Every row comes from one small tree of marks. The marks that hang from a mark follow it in brackets, in alphabetical order. Every link used is in the known rows. Which tree was each row made from?
Known rows:
T(W): [-20.3  14.5  15.9  -1.2  -6.6   2.4 -15.7 -33.5 -15.3  11.6 -11.1 -16.5
  13.1  -3.2   6.3   5.1  12.5  -1.3  11.8  -6.3  -9.8   8.0]
B(R U(A)): [  8.1 -20.4   3.1  -4.1 -14.8  19.9  17.0  19.6  17.6   4.1  -6.8 -13.4
 -27.8  10.7 -14.5  13.9 -21.9   1.4   0.3 -24.6   5.3  -1.6]
T(B(Z) W(R(A))): [-20.2  22.4   9.5  -5.5  -8.4  14.4 -38.0 -20.4   8.5  25.1  -1.5  24.1
  21.9  32.2  23.0  -7.6  16.9   6.6  16.4   4.9  13.0  18.2]
U(W): [ -4.4   4.3  14.8   3.8 -14.6  -9.8  -0.2  -6.4   0.0 -10.8  15.1 -25.9
 -20.7 -18.3  21.2  -4.0  15.1   2.6  11.1   6.1  -2.8  -6.4]
W(R): [ -7.4  17.0   5.7  -0.2 -13.8   1.8 -35.1  -5.2  -4.3  -8.4  -1.9 -23.4
   7.6  -8.7  19.0 -13.5   6.2 -14.0  14.2   4.4   5.0  -9.3]
Z(A(T(B) U)): [ 10.4   0.8 -11.3 -14.4  31.6 -31.9   8.1  16.2 -23.6  -9.3 -44.8   4.8
  21.5 -25.0 -29.5 -15.6   9.2   8.7  -5.3  -4.7  -4.5  38.3]
B(R(A(U(W))) Z): [ -4.2  -9.8  -6.0   0.8  -2.0 -25.5   4.7   2.9  29.5  -5.3  42.5   0.8
 -42.4  21.9  19.5  12.2  15.6  13.9   0.1  -8.8  -6.0  -5.0]
B(Z): [ -4.4   9.2  16.7 -28.4   5.6  -6.9 -14.5 -10.7   7.6 -11.1   2.6 -29.3
 -21.8 -10.9  11.7  -4.6  -3.2  -6.6   1.4  12.1  -3.2  -7.0]
U(W(R(A(T(B))))): [-10.6   4.0 -10.7  20.5 -25.2   2.3  -0.3   6.4   3.5  -7.0  12.9  15.9
  19.3   9.1  20.0 -12.7  19.7  14.5  19.9  24.6  11.1   9.2]
Z(W): [ -5.4  13.7  13.9 -18.3  -8.4   2.1 -15.1 -27.3  -5.2 -17.6  27.5 -17.3
   3.6 -20.4  32.0   1.8 -14.3 -12.6  -5.5   1.5  -7.9 -23.1]
A(U(W(R))): [  4.6   3.0 -10.9   8.9  -8.4 -28.1 -31.1  10.9   3.6 -11.3  14.3 -13.0
  -9.7  -5.9   3.6  -8.8  33.2   5.0  21.1  -9.3   2.3   7.3]
R(A(T U)): [-14.0   4.1 -24.2 -10.5   6.0 -32.2   0.4 -18.1  -5.5 -18.5  14.8 -19.8
  19.1  -7.3  -7.5  -0.8  17.2   2.1  13.9   7.6 -23.8   4.9]
T(B(U) W): [ -5.2   1.1  14.3   5.9   3.3  24.9  -3.2 -28.0 -14.1  32.1 -16.2   7.5
   6.0  10.4  -3.8   2.1  -3.9  10.4  19.1 -24.8  15.9  37.0]
U(A(T) W): [ 16.2 -17.5   0.1  -7.6 -24.0 -12.5  25.5  29.1   9.3 -12.6   3.2 -21.0
 -21.2  -8.3 -20.3  -3.6  19.3  19.5   8.4  18.4 -13.5   2.0]
B(R U Z(W)): [ 12.8 -13.1  13.4  -8.7   5.4  22.4   0.1 -18.3  20.1  -5.2  30.8   4.2
 -40.9  12.2  16.0  20.2 -46.3  -7.4 -17.0 -20.2  11.9 -26.7]
T(B(R U(A)) W): [  4.3 -20.0  11.8   5.5 -17.6  34.0  17.8  11.0   6.5  40.3 -22.8  28.3
  -6.5  30.0 -21.7  16.7 -11.5  22.9   4.2 -37.9  16.1  38.7]
R(A(T)): [-26.3   8.8  -6.6  -7.5 -10.3  -7.1  10.4 -21.2  -2.8 -18.7  14.7 -25.1
  20.8  -7.9  11.6   1.5   1.1  -5.4  10.7  29.4 -17.6 -11.5]
U(A W): [ 10.8  -7.8   8.7 -10.8 -26.7  -8.4   5.4  22.7  15.1  -8.5   1.6 -25.4
 -27.4 -11.4   1.9  -3.3  19.6  11.1  10.2  11.0 -11.6  -0.8]
T(B W(R(A))): [-28.4  25.6   5.8  10.8 -21.0  20.6 -34.5 -22.3  -4.9  23.7  -2.8  23.3
  42.4  21.4  25.4  -6.8  22.3   1.9  21.4   1.5  13.8  20.9]
W(R(A(T(B(U))))): [ -9.2  -3.2 -18.4  10.0  -7.0  23.2  -1.5  -2.6   1.3   2.6   1.8  12.0
  28.0  17.3   7.1  -8.4  -9.7  -0.1  22.0  10.5  16.0  10.1]
U(A W(R)): [ 12.3  -5.8   3.8  -0.9 -32.9   0.7 -17.9  33.3  17.6  -7.7   2.3 -11.5
 -16.3   3.8   4.6 -13.8  24.8   6.3  15.5  12.2   0.1  -4.5]
A(T(B W(R)) U): [  4.3   6.1 -12.4   7.5  11.4 -19.3 -31.2  -3.3 -22.8  20.5 -23.3  26.8
  40.2  12.9 -34.6  -5.2  30.4  19.8  22.3 -16.4   7.8  46.1]
Z(A(T) B(U) W): [ 19.8 -13.1  -4.5  -3.7  27.4  16.3  25.3   8.1  -7.8  -6.1   9.6  13.8
   3.0 -22.1  -6.4  -1.2 -35.9 -23.4 -32.9   9.0  -2.2 -33.7]
Z(A(T) W): [  4.8   5.3   0.5 -12.9  13.8  -4.0  12.1  -1.9 -23.0 -29.1  -7.3  -0.2
  18.0 -26.1   5.8  -2.8 -22.3 -18.8 -19.5  20.1 -16.9 -22.0]
Z(A B): [  0.5  13.3  17.3 -12.8  13.3  -1.0  -0.9  21.9  -8.6  -1.9 -16.0 -13.4
   2.8 -30.7  14.3 -19.3   4.3 -23.1 -27.7  11.3  -2.1 -20.3]
Z(A B(R)): [ -2.1   9.0  12.9   2.2   9.8   7.7   8.3  25.7  -2.8   8.7  -9.3  -1.8
 -12.3 -16.8   8.8  -3.9  -7.7 -23.1 -42.1  -5.0   5.5 -22.4]

Write each row's tree:
[  4.6  -8.8   9.1  10.2   4.7  24.0   9.8  10.4  13.2  19.6  23.3 -10.0
 -29.6   1.1   5.6   7.7 -23.5 -10.0 -16.6 -23.0  17.2 -23.3] -> Z(B(R U))
[ 15.3  -2.6 -13.6 -19.0  25.1 -30.8   5.9  -3.6 -22.5 -28.1  -8.0   1.3
  16.6 -25.9 -13.1  -0.9  -7.8  -7.6 -15.2  -0.1 -26.3  -3.3] -> Z(A(T U) W)
[-16.7  -2.5  -6.3  13.3   1.8  19.3  20.4 -31.7  -7.7  25.0  -2.6  20.4
  28.7  19.9  -6.5   8.1  -4.6  13.2  20.8  -2.8   0.6  28.5] -> R(A(T(B(U) W)))
[-17.7  14.1  -4.2  19.3 -26.4   2.2 -20.9 -13.6  12.8 -14.2  30.2  -9.6
   0.6   8.0  45.2  -8.2  20.0  -7.9  15.9  21.6   1.0 -22.0] -> U(W(R(A)))
[ 13.8  -9.4  -3.2  -0.2  27.8   5.9  27.9  20.9  -9.3   2.0 -19.8  -2.1
  -6.3 -24.6 -24.0  -9.9 -22.9 -17.3 -22.2   6.8  -1.6 -15.8] -> Z(A(T) B(U))
[-22.1  13.7 -18.7  -4.0  -2.3 -17.5 -38.5 -10.3   4.5  -9.7  11.4 -13.1
  24.9   2.6  17.8  -7.4  25.8  -8.9  23.1   3.2  -7.7  -0.8] -> W(R(A(U)))
[-20.3  10.8   9.2  -2.5 -15.1  19.9  -1.6 -11.4  13.2  -2.2  66.9   7.4
  -0.2   5.7  42.7  16.5 -12.4 -16.8 -36.0  -1.1   2.2 -50.7] -> Z(B(R(A)) W)
[-12.5   3.3 -12.2   1.2  -7.5 -29.1  -2.8 -19.3  12.2 -10.3  32.8 -20.5
  -8.6  -4.4  18.3   0.5  30.8   9.5  15.5   1.1 -20.6   3.2] -> R(A(U(W)))
[-11.7   3.9 -14.5  22.0 -24.0  -4.7  -0.6   7.8   9.2 -18.1  26.2  -3.6
   9.2   6.4  18.6  -5.1  14.5  -0.3  18.4  28.4  -2.4 -20.4] -> U(W(R(A(T))))
[ 10.5 -28.2  -5.3  12.2  -8.6  18.3  36.6  11.6   7.9  21.4 -17.3   5.6
 -12.2  24.3 -48.7  28.1 -16.7  17.6   5.3 -24.1  -4.1  15.2] -> B(R U(A(T(W))))
[ 16.3  -2.7   3.7   1.2  12.9   7.3  22.3  21.3 -10.1  -9.3  16.4  20.4
   0.9 -11.9  -0.4   7.5 -30.7 -17.2 -55.6   1.4  -2.4 -38.8] -> Z(A(T) B(R) W)
[ 11.6 -14.1   0.4  -2.1  35.0   6.5  22.9 -10.9  -8.0  12.0 -41.5  12.3
  -9.7   3.3 -27.0   8.3 -26.1  -4.2  -0.3   2.7 -11.0   9.1] -> B(U Z(A(T(W))))
[ 15.3 -14.8  -9.1   3.9 -27.8  -9.3   1.0  39.0  12.5 -14.3  -1.3  -9.0
  -7.4   0.7 -18.3  -7.1  25.2  12.4  12.1  23.4  -4.8  -2.7] -> U(A(T) W(R))
[  4.1  -8.4   4.5   2.0 -17.1  10.5  20.2  19.0  -4.7  26.5 -25.7  26.2
  10.2  20.4 -37.3  14.0   9.3  29.4   0.7 -15.0   2.1  37.2] -> U(A(T(B(R) W)))
[-10.6  10.1  -0.3  14.0  -8.6  -0.9 -16.6 -14.6 -18.4   7.3 -11.1  -4.3
  30.0   5.0 -13.6   1.3  14.1   1.2  17.1   7.9   2.3   7.2] -> A(T(W(R)))
[ 15.9  -8.3 -12.7   0.9  33.8 -25.1  16.4  38.7  -8.5   1.8 -10.7   8.8
  -2.8 -15.8 -33.3  -1.1   1.2  -3.6 -36.1 -11.1  -3.7 -10.3] -> Z(A(T U) B(R))
[ 10.0  -7.5  -2.6  25.5 -12.0  11.7 -11.7   3.0   9.5  -1.1   9.7 -10.9
 -23.7   0.0  15.5  -4.7  -4.9  -6.0  24.9  -5.0  13.1  -7.6] -> B(U(W(R)))
[ 14.9   3.9  -2.6 -17.4  20.7  -2.5 -14.7  11.0  -1.8 -23.5  -9.2   7.0
   7.5  -4.7   8.1  -9.2 -29.0 -20.5 -23.5  27.2  -2.9 -27.8] -> B(Z(A(T) W(R)))
[ 13.4   0.4   5.6 -28.7  23.5  -7.8   9.2  -6.5  -6.2 -28.8  -7.8   2.3
  -4.6 -19.0   4.3  -3.7 -29.2 -12.5 -25.8  25.0 -14.0 -23.5] -> B(Z(A(T) W))
[ -5.7  -3.8 -21.5   6.1  -3.4 -36.9  12.4  -8.8   4.2 -17.6  27.9 -14.9
  -2.8  -7.2  -1.1   3.0  27.1  15.6  15.1  10.4 -23.0   3.5] -> R(A(T U(W)))
[  5.3  -3.6   7.4  -9.1   4.9  -2.3  13.2   9.8   4.2   1.5  -1.2   8.7
 -20.5  11.9 -13.6   3.8 -11.1  19.2 -13.3  -2.8  15.3  15.6] -> A(T(B(R Z)))
[ 11.6   9.5  -5.0  -2.6  12.9   3.0  -8.4   6.6 -16.4 -27.3  -8.5   7.7
  30.6 -15.2   8.2  -8.5 -18.0 -22.4 -15.4  21.6  -3.5 -26.0] -> Z(A(T) W(R))
[-25.3  18.6 -14.3   6.3  -5.0 -13.1 -39.0 -28.8  -1.6  12.8   5.3   1.8
  35.7  14.1  10.5   2.6  32.9  -2.6  24.8  -5.8  -7.5   7.8] -> T(W(R(A(U))))
[ 16.1 -22.1  15.7  12.2   0.3  17.3  16.6   8.2  23.3  18.8  12.4  17.8
 -61.6  21.4   9.5  10.4 -20.0  19.2  -5.2 -21.5  29.6  15.1] -> T(B(R U(W) Z))
[ 15.5 -20.9   8.0  30.2  -7.2  19.2  20.8  20.6  19.9  14.8  34.9   4.2
 -53.2   4.3   4.5  11.5 -11.5   0.2 -17.3 -23.6  18.6 -22.4] -> Z(B(R U(W)))
[ -3.3  -4.9  12.5  19.8  -1.4  32.5   5.7 -18.2  -4.9  39.6 -10.2  18.7
  -3.9  24.8  -3.5  20.3 -17.5  11.6   7.4 -40.3  26.0  35.2] -> T(B(R U) W)
[ -1.0  -6.8   4.6 -12.6 -11.2  -5.7   9.6   1.0  -8.3   7.4 -21.0  -6.2
  16.0   2.5 -34.6   7.5  19.6  18.3  11.1   5.4 -19.8  14.2] -> U(A(T(W)))
[  6.8   5.2   1.5   0.2  20.9  -1.8 -11.6   5.6 -10.8   3.0 -43.0  12.9
  16.2   8.7 -18.1  -8.8   1.9  -7.6  -2.4  20.0  -0.4   3.0] -> B(Z(A(T(W(R)))))
[-20.7   8.2  -1.7  19.6  -9.2  34.2 -20.3 -27.9  -0.1  29.5  -3.5  23.7
  33.8  30.8  21.1  -1.5   2.1   1.8  26.2 -10.3  16.9  21.9] -> T(B(U) W(R(A)))
[ -3.4   1.7  -9.1  -4.1  16.9 -33.6  -5.8 -23.5 -19.5   7.0 -10.5  -7.3
  19.5  -6.8 -33.0   6.2  22.5  15.7  18.8 -11.7 -16.4  29.0] -> A(T(W) U)
[ -7.6  -3.7  -7.8  15.9 -12.7 -14.1   6.9   0.5  13.9   5.2  26.3  17.3
 -15.5  17.5  17.4   7.8  18.8  23.8   4.3 -23.6   6.0  24.4] -> T(B(R(A(U(W)))))
[ -7.7   7.7   7.9   5.2  13.7  -6.8  17.0 -12.1 -26.4   4.1 -41.1   0.5
  26.0 -14.6 -18.1   1.3   3.8  -6.3  -4.3  11.2 -16.9  10.4] -> Z(A(T(W)))
[ 17.1   8.6   1.6 -26.6  29.0 -18.2 -12.7  11.8  -8.2  -5.2   7.3   3.1
   5.8 -28.7   6.4 -10.3   2.9 -20.9 -34.4 -10.1 -10.0 -20.5] -> Z(A(U) B W)
[ 27.2 -14.5   1.0 -27.2  -6.2  21.0 -25.1  16.8  32.3  -9.1   9.6   9.8
 -21.4  17.5   0.4  -1.4 -26.5  -8.2  -0.7   2.3   4.4 -18.9] -> B(U(A) Z(W(R)))
[ 12.5  -5.5  10.1 -17.6  30.5   5.1   6.3  -1.8   5.2  -3.4 -32.6 -12.5
 -26.1 -13.5   2.2  -5.3 -30.1 -17.5  -9.1   0.9   2.1  -4.8] -> B(U Z(A))
[  1.8   0.2   6.0   5.2   9.4   2.4  29.4  19.9 -19.8  -1.3 -35.0  12.9
   8.2  -6.2 -15.4  -0.1 -12.4   1.9 -20.4  -5.1  10.3  16.9] -> Z(A(T(B(R))))
